Each row was made from one path, in order. Every step used is in the known rows, and no mark comes twice. Write each row's path.
Known rows:
L/U/E/S: -0.64 -0.40 -1.37 +0.50 -1.50 -3.13 -0.27 +0.36 -0.61 +1.59 -0.66 +2.61 +3.08 +2.81 +0.63 +3.32 -0.66 +0.61 -0.51 +0.24 -0.48 +0.62 +2.33 -0.31 +0.91
D/Z: -1.40 -0.47 -0.89 +1.28 +1.22 -1.77 -0.31 +0.17 -1.44 -1.09 +2.32 -0.31 +1.60 +0.49 +3.89 +1.71 +0.38 +0.66 -0.10 +0.19 -0.06 +0.63 +2.05 -1.90 -1.16
Z/D/M: -1.75 -0.74 -2.75 +2.06 +0.31 -1.37 +0.45 +0.55 -2.56 -0.40 -0.21 +0.05 +3.28 +0.33 +3.57 +0.35 -0.07 -0.22 -0.81 -0.06 -0.97 +0.39 +2.72 -0.93 -2.28
S/E/Z/L/D/M: -2.46 -0.70 -5.41 +1.77 -1.61 -2.50 +1.55 +0.46 -2.95 -1.61 +0.74 +2.05 +4.52 -0.13 +3.28 +1.02 +1.66 +0.60 -1.43 +0.10 +0.12 +0.70 +3.24 -2.04 -3.40
U/E/Z/L: -0.96 +0.34 -4.24 +1.80 -2.28 -5.28 -0.13 +0.55 -1.00 -0.40 +2.73 -0.06 +2.22 +0.42 +3.13 +1.05 +1.25 -0.19 -0.91 +0.18 -0.33 +1.26 +1.66 -1.68 -1.06
S/E/U/L/Z/A: +1.19 -1.21 -4.13 -0.15 -0.82 -3.91 -0.54 +1.42 -0.33 +0.46 +3.01 +2.89 +4.64 +0.53 -0.36 +1.58 +0.87 +0.89 +0.02 +0.22 -0.85 +1.02 +2.24 -1.96 +1.00
Z/L: -1.30 +0.87 -4.01 +1.36 -0.10 -3.68 +0.55 +1.16 -2.08 -0.21 +0.49 -0.05 +0.73 +0.07 +2.47 +0.34 +0.95 +1.08 -1.22 -0.33 -1.36 +0.95 +1.76 -1.40 -0.82
N/U/L: +0.62 +1.76 -2.21 +0.99 -0.01 -3.54 -0.14 +0.96 -1.07 +0.95 +1.29 +0.66 +1.77 +1.28 +4.62 +1.89 -1.62 +1.33 -0.49 -0.69 -0.12 +0.91 +1.92 -1.41 +0.27
E/U/L/D: +0.87 +1.67 -4.69 +0.64 +0.06 -3.86 +0.28 +1.58 -1.31 +1.33 -0.29 +2.36 +2.42 +2.08 +2.87 +0.21 +0.29 -0.15 -0.78 -0.34 -1.16 +0.92 +3.86 +0.32 +1.01
N/U/L/D/M: +0.51 +2.14 -4.15 +0.86 -0.08 -1.43 +1.32 +0.61 -1.49 +0.50 -1.04 +0.69 +3.18 +1.69 +4.42 +1.58 -1.64 +0.60 -0.83 -0.57 +0.43 +1.11 +3.57 -0.90 -1.46
S/E/U: -1.33 -1.46 -2.90 +0.75 +0.12 -4.02 -0.46 +0.93 -2.18 +0.72 +1.31 +2.92 +3.88 +1.20 +1.93 +2.36 +1.39 +0.55 -0.92 +0.19 -0.22 +0.04 +2.35 -1.26 -0.21
M/D/L/U/E/S: -1.09 -1.33 -0.07 +0.93 -1.97 -3.81 -0.63 +0.03 +0.13 +0.35 -1.16 +1.55 +5.19 +1.66 +4.10 +2.41 -1.45 -0.17 -1.17 -0.12 +0.23 +0.51 +2.58 +0.24 -0.04
M/D: -2.86 -1.62 -2.09 +1.76 +0.59 -1.73 -0.99 +0.97 -1.81 -0.08 +0.62 +0.87 +2.26 +1.06 +4.50 +0.10 +0.54 +0.15 -0.46 +0.06 -0.26 +0.51 +2.14 -0.06 -2.43
N/U/L/D: +0.43 +1.96 -4.70 +0.90 +0.52 -2.82 +0.69 +1.22 -1.34 +0.83 -0.41 +1.40 +1.92 +1.78 +4.59 +0.79 -1.24 +1.22 -0.77 -0.66 -0.07 +1.35 +3.13 -0.58 +0.22
M/D/Z/A: -2.68 -1.73 -2.05 +1.38 +1.45 -1.01 -0.05 +0.77 -0.13 -1.15 +2.64 +0.21 +3.51 -1.00 +3.32 -0.15 +0.64 -0.65 +0.18 +0.39 -0.93 +0.53 +2.13 -1.39 -2.68
L/U/E/Z/A: -1.40 -0.67 -3.81 +1.22 -1.42 -3.69 +0.33 +0.61 -0.62 +0.30 +2.21 +0.56 +2.99 -0.01 +0.81 +2.60 +0.52 -0.10 +0.39 +0.73 -1.35 +1.23 +2.14 -1.80 +0.34
E/R: -1.50 -0.05 -1.91 +2.18 +0.80 -2.64 -0.34 +0.85 -2.55 +0.51 +1.27 +0.20 +0.99 +0.25 +2.65 +0.04 -1.67 -0.04 -0.67 -0.42 -0.37 +0.35 +2.36 -0.67 -1.16
N/U: -1.23 +0.47 -3.67 +1.40 +0.75 -2.78 -0.21 +0.86 -2.10 +0.59 +0.58 +0.20 +2.13 +0.84 +4.39 +2.20 -0.23 +1.43 -0.83 -0.30 +0.04 +0.85 +1.95 -1.74 -0.43
S/E/Z/L/D: -2.55 -0.86 -5.95 +1.82 -1.06 -3.92 +0.95 +1.10 -2.73 -1.21 +1.50 +2.70 +3.34 -0.02 +3.58 +0.12 +2.12 +1.26 -1.38 +0.01 -0.40 +1.02 +2.81 -1.74 -1.62
M/D/Z: -2.47 -1.58 -1.27 +1.56 +1.10 -1.52 -0.79 +0.36 -1.03 -1.40 +2.18 +0.31 +3.46 +0.50 +5.12 +0.60 +0.87 -0.21 -0.25 +0.22 +0.41 +0.38 +2.20 -0.81 -2.96
M/D/L/Z: -1.59 -2.33 -2.40 +1.58 -0.24 -2.23 -1.65 +0.49 -1.42 -1.93 +0.75 -1.39 +3.04 +0.48 +5.83 +0.67 +0.30 +1.10 -0.76 -0.06 +0.70 +1.45 +2.12 -0.99 -1.49
S/E/U/L/D/M: +0.56 +0.32 -3.25 +0.23 -0.76 -2.65 +1.07 +0.69 -1.58 +0.59 -0.45 +3.54 +5.06 +2.02 +1.98 +1.60 -0.06 -0.33 -0.88 -0.06 +0.24 +0.27 +4.03 -0.39 -1.27
L/U/E: -0.73 -0.14 -2.63 +0.48 -0.59 -3.36 +0.19 +0.35 -1.26 +0.65 -0.30 +0.45 +1.93 +2.06 +1.24 +2.96 -0.01 +0.58 -0.20 +0.43 -0.07 +1.04 +2.23 -0.56 +0.33
M/D/Z/L/U/E/R: -0.97 +0.74 -4.92 +1.16 -0.92 -5.16 +1.30 +0.33 -0.64 -0.99 +1.42 +0.16 +5.64 -0.29 +2.45 +0.18 +0.12 -1.70 -1.57 -0.21 +0.73 +0.41 +2.86 -0.18 -2.67

Write each row's path:
-0.90 +1.64 -4.34 +0.68 +0.06 -4.05 +1.64 +0.59 -1.87 -1.30 +0.87 -0.08 +2.88 -0.35 +2.36 +2.11 +1.76 +1.23 -1.18 -0.14 -1.12 +0.81 +2.27 -2.12 -0.48 | D/Z/L/U
-0.59 -1.43 -2.74 +1.06 +0.23 -1.94 -0.65 +0.68 -0.74 -1.45 +1.44 -2.09 +1.44 -1.02 +2.45 +1.04 -0.46 +1.58 -0.09 +0.06 -1.02 +1.90 +1.79 -2.52 +0.48 | D/L/Z/A
-2.16 -2.88 -1.15 +2.80 -0.94 -4.60 -0.56 +0.37 -2.23 -1.83 +2.73 +0.95 +4.73 -1.46 +6.96 +0.67 -0.12 +0.71 -1.20 -0.21 -0.15 +0.40 +2.13 -2.25 -0.60 | S/E/Z/D/L
+0.83 -0.28 -3.26 +1.37 -0.96 -1.63 -0.25 +0.68 -1.62 -0.89 +1.15 -0.03 +3.81 +1.27 +3.23 +0.39 -0.38 +0.53 -0.36 -0.19 -0.36 +1.20 +2.74 -1.04 -1.42 | U/L/Z/D/M
+0.83 -0.44 -3.76 +1.41 -0.37 -3.00 -0.84 +1.29 -1.36 -0.50 +1.86 +0.70 +2.69 +1.26 +3.47 -0.47 +0.10 +1.12 -0.31 -0.25 -0.91 +1.50 +2.28 -0.77 +0.37 | U/L/Z/D
-1.03 -1.61 -4.83 +1.79 -0.14 -0.82 -0.31 +0.55 -2.67 -1.32 +0.40 -0.49 +4.19 +0.78 +2.99 +0.73 +1.00 +0.61 -0.63 +0.21 -0.32 +1.17 +2.68 -1.35 -2.13 | L/Z/D/M
-2.30 -1.41 -3.69 +3.09 -0.28 -3.50 -0.72 +1.09 -2.70 -0.52 +2.59 +0.86 +3.20 -0.25 +5.45 -0.10 +1.08 +0.15 -0.62 -0.01 -1.46 +0.60 +2.33 -1.34 -0.78 | E/Z/D
-1.60 -0.27 -3.33 +1.19 +1.78 -0.96 +0.47 +0.47 -1.68 -1.26 +0.72 +0.49 +1.82 +0.96 +3.90 +0.56 +0.78 +0.56 -0.30 +0.22 -0.07 +1.13 +3.28 -1.10 -1.25 | L/D/Z
-0.25 -0.32 -2.74 +1.34 -0.80 -4.86 +0.62 +0.24 -1.05 -0.51 -0.91 -0.84 +3.67 +0.21 +4.03 +1.48 -0.84 +0.01 -1.16 -0.12 -0.57 +1.08 +2.64 -0.58 +1.20 | Z/D/L/U/E
-0.84 -0.52 -2.13 +1.34 -1.82 -4.69 +0.32 +0.07 -0.13 -0.66 +1.80 -1.14 +3.14 -1.04 +2.84 +2.86 -0.80 +0.00 -0.05 +0.33 -1.03 +1.36 +2.21 -2.22 +1.01 | D/L/U/E/Z/A
-0.34 +1.39 -5.16 +0.39 -1.47 -5.00 +1.27 +0.69 -1.23 +0.28 -0.49 +0.23 +2.06 +1.01 +0.57 +1.99 +0.97 +0.62 -1.14 +0.08 -0.74 +1.24 +2.08 -0.86 +0.10 | Z/L/U/E
+0.53 +1.86 -4.53 +0.50 +1.36 -1.97 +1.56 +1.03 +0.33 -0.22 +1.69 +0.85 +3.37 -0.27 +3.56 +0.49 -1.08 +0.45 -0.09 -0.34 -0.72 +1.46 +3.15 -1.89 -0.02 | N/U/L/D/Z/A
+0.36 +1.09 -1.72 +0.76 +0.91 -1.80 +0.55 +0.59 -0.61 -0.78 +1.43 +0.92 +1.40 +1.39 +4.16 +0.19 -0.65 +0.42 -0.02 -0.15 -0.16 +1.16 +3.28 -0.73 -0.55 | U/L/D/Z
-2.07 -0.18 -3.63 +1.46 +0.23 -3.14 +0.40 +0.73 -1.07 -1.78 +1.98 +0.13 +3.63 -0.44 +4.69 -0.40 +1.81 -0.20 -1.22 -0.14 -0.27 +0.54 +2.03 -1.13 -3.16 | M/D/Z/L
-1.74 +1.13 -5.56 +1.78 -1.61 -5.22 +0.92 +1.10 -2.86 -0.58 +1.22 +0.57 +2.78 -0.38 +3.14 +2.05 +2.14 +1.42 -1.16 -0.17 -1.63 +0.89 +2.14 -2.01 -0.14 | E/Z/L/U
-0.70 +1.62 -8.22 +1.61 -2.28 -3.78 +1.65 +0.23 -1.48 -0.51 +0.21 +0.01 +5.34 +0.64 +4.08 +1.77 +0.90 -0.55 -1.71 -0.06 +0.90 +1.53 +3.36 -1.74 -2.57 | N/U/E/Z/L/D/M
-0.74 +1.42 -8.71 +1.66 -1.75 -5.24 +0.97 +0.88 -1.27 -0.18 +0.92 +0.68 +4.07 +0.69 +4.45 +0.89 +1.37 +0.13 -1.63 -0.14 +0.38 +1.83 +2.89 -1.49 -0.80 | N/U/E/Z/L/D
+1.22 -1.49 -5.14 +0.72 -1.01 -4.99 -0.83 +1.41 -1.58 +0.00 +2.27 +3.46 +6.22 +1.41 +2.50 +0.61 +1.48 +0.64 -0.88 -0.08 -0.35 +0.71 +2.70 -0.92 +0.90 | S/E/U/L/Z/D
-0.66 -1.00 -0.21 +1.04 -1.17 -2.44 -1.16 +0.29 -0.09 +1.42 +0.68 +2.27 +2.22 +2.58 +1.65 +1.99 -1.15 +0.09 -0.41 +0.20 -0.06 +0.65 +1.99 -0.43 -0.01 | U/E/S
-1.11 -1.77 -5.42 +1.83 +0.42 -2.21 -0.94 +1.17 -2.50 -0.90 +1.10 +0.28 +2.94 +0.91 +3.37 -0.09 +1.52 +1.23 -0.61 +0.11 -0.83 +1.43 +2.27 -1.13 -0.33 | L/Z/D
-1.05 +0.65 -6.06 +1.67 -2.35 -3.05 +1.34 +0.20 -1.52 -0.91 +0.44 +0.01 +3.56 +0.83 +2.82 +0.73 +1.15 -0.95 -1.17 +0.27 +0.21 +1.44 +3.40 -1.16 -2.85 | U/E/Z/L/D/M
-0.06 +0.15 -2.96 +1.99 -0.67 -5.48 +0.84 +0.30 -1.41 -0.20 -0.29 -0.85 +4.17 -0.53 +3.54 +0.25 -2.55 -1.06 -1.51 -0.59 -0.21 +0.67 +3.05 -0.16 +0.67 | Z/D/L/U/E/R
-1.72 -2.48 -3.16 +1.34 +0.08 -1.75 -1.01 +0.85 -0.44 -1.74 +1.29 -1.44 +3.24 -1.01 +3.91 -0.05 +0.03 +0.69 -0.32 +0.10 -0.62 +1.61 +2.01 -1.48 -1.22 | M/D/L/Z/A
-0.28 +1.09 -3.66 +0.38 -2.39 -4.82 +0.77 +0.70 -0.59 +1.18 -0.89 +2.42 +3.56 +1.73 +0.15 +2.44 +0.20 +0.68 -1.46 -0.14 -1.18 +0.81 +2.19 -0.59 +0.70 | Z/L/U/E/S
-1.03 +0.06 -3.34 +0.48 -1.95 -4.26 +0.61 +0.30 +0.37 -0.41 +0.60 +2.55 +6.39 +1.20 +2.24 +1.74 +1.08 -0.59 -1.50 +0.04 +0.00 +0.39 +2.48 -0.32 -1.57 | M/D/Z/L/U/E/S
-1.42 +1.33 -5.90 +1.22 -0.22 -1.52 +2.02 +0.81 -2.51 -0.74 -1.85 +0.04 +1.99 +0.44 +2.18 +0.02 +0.83 +0.33 -1.51 -0.23 -0.94 +1.16 +3.43 -0.87 -2.66 | Z/L/D/M
+0.78 +0.13 -3.02 +0.11 +0.40 -3.74 +0.59 +0.72 -0.75 -0.37 +1.87 +3.59 +4.97 +1.48 +3.17 +1.27 +0.80 -0.07 -0.63 +0.02 +0.42 +0.39 +3.75 -0.93 -0.07 | S/E/U/L/D/Z
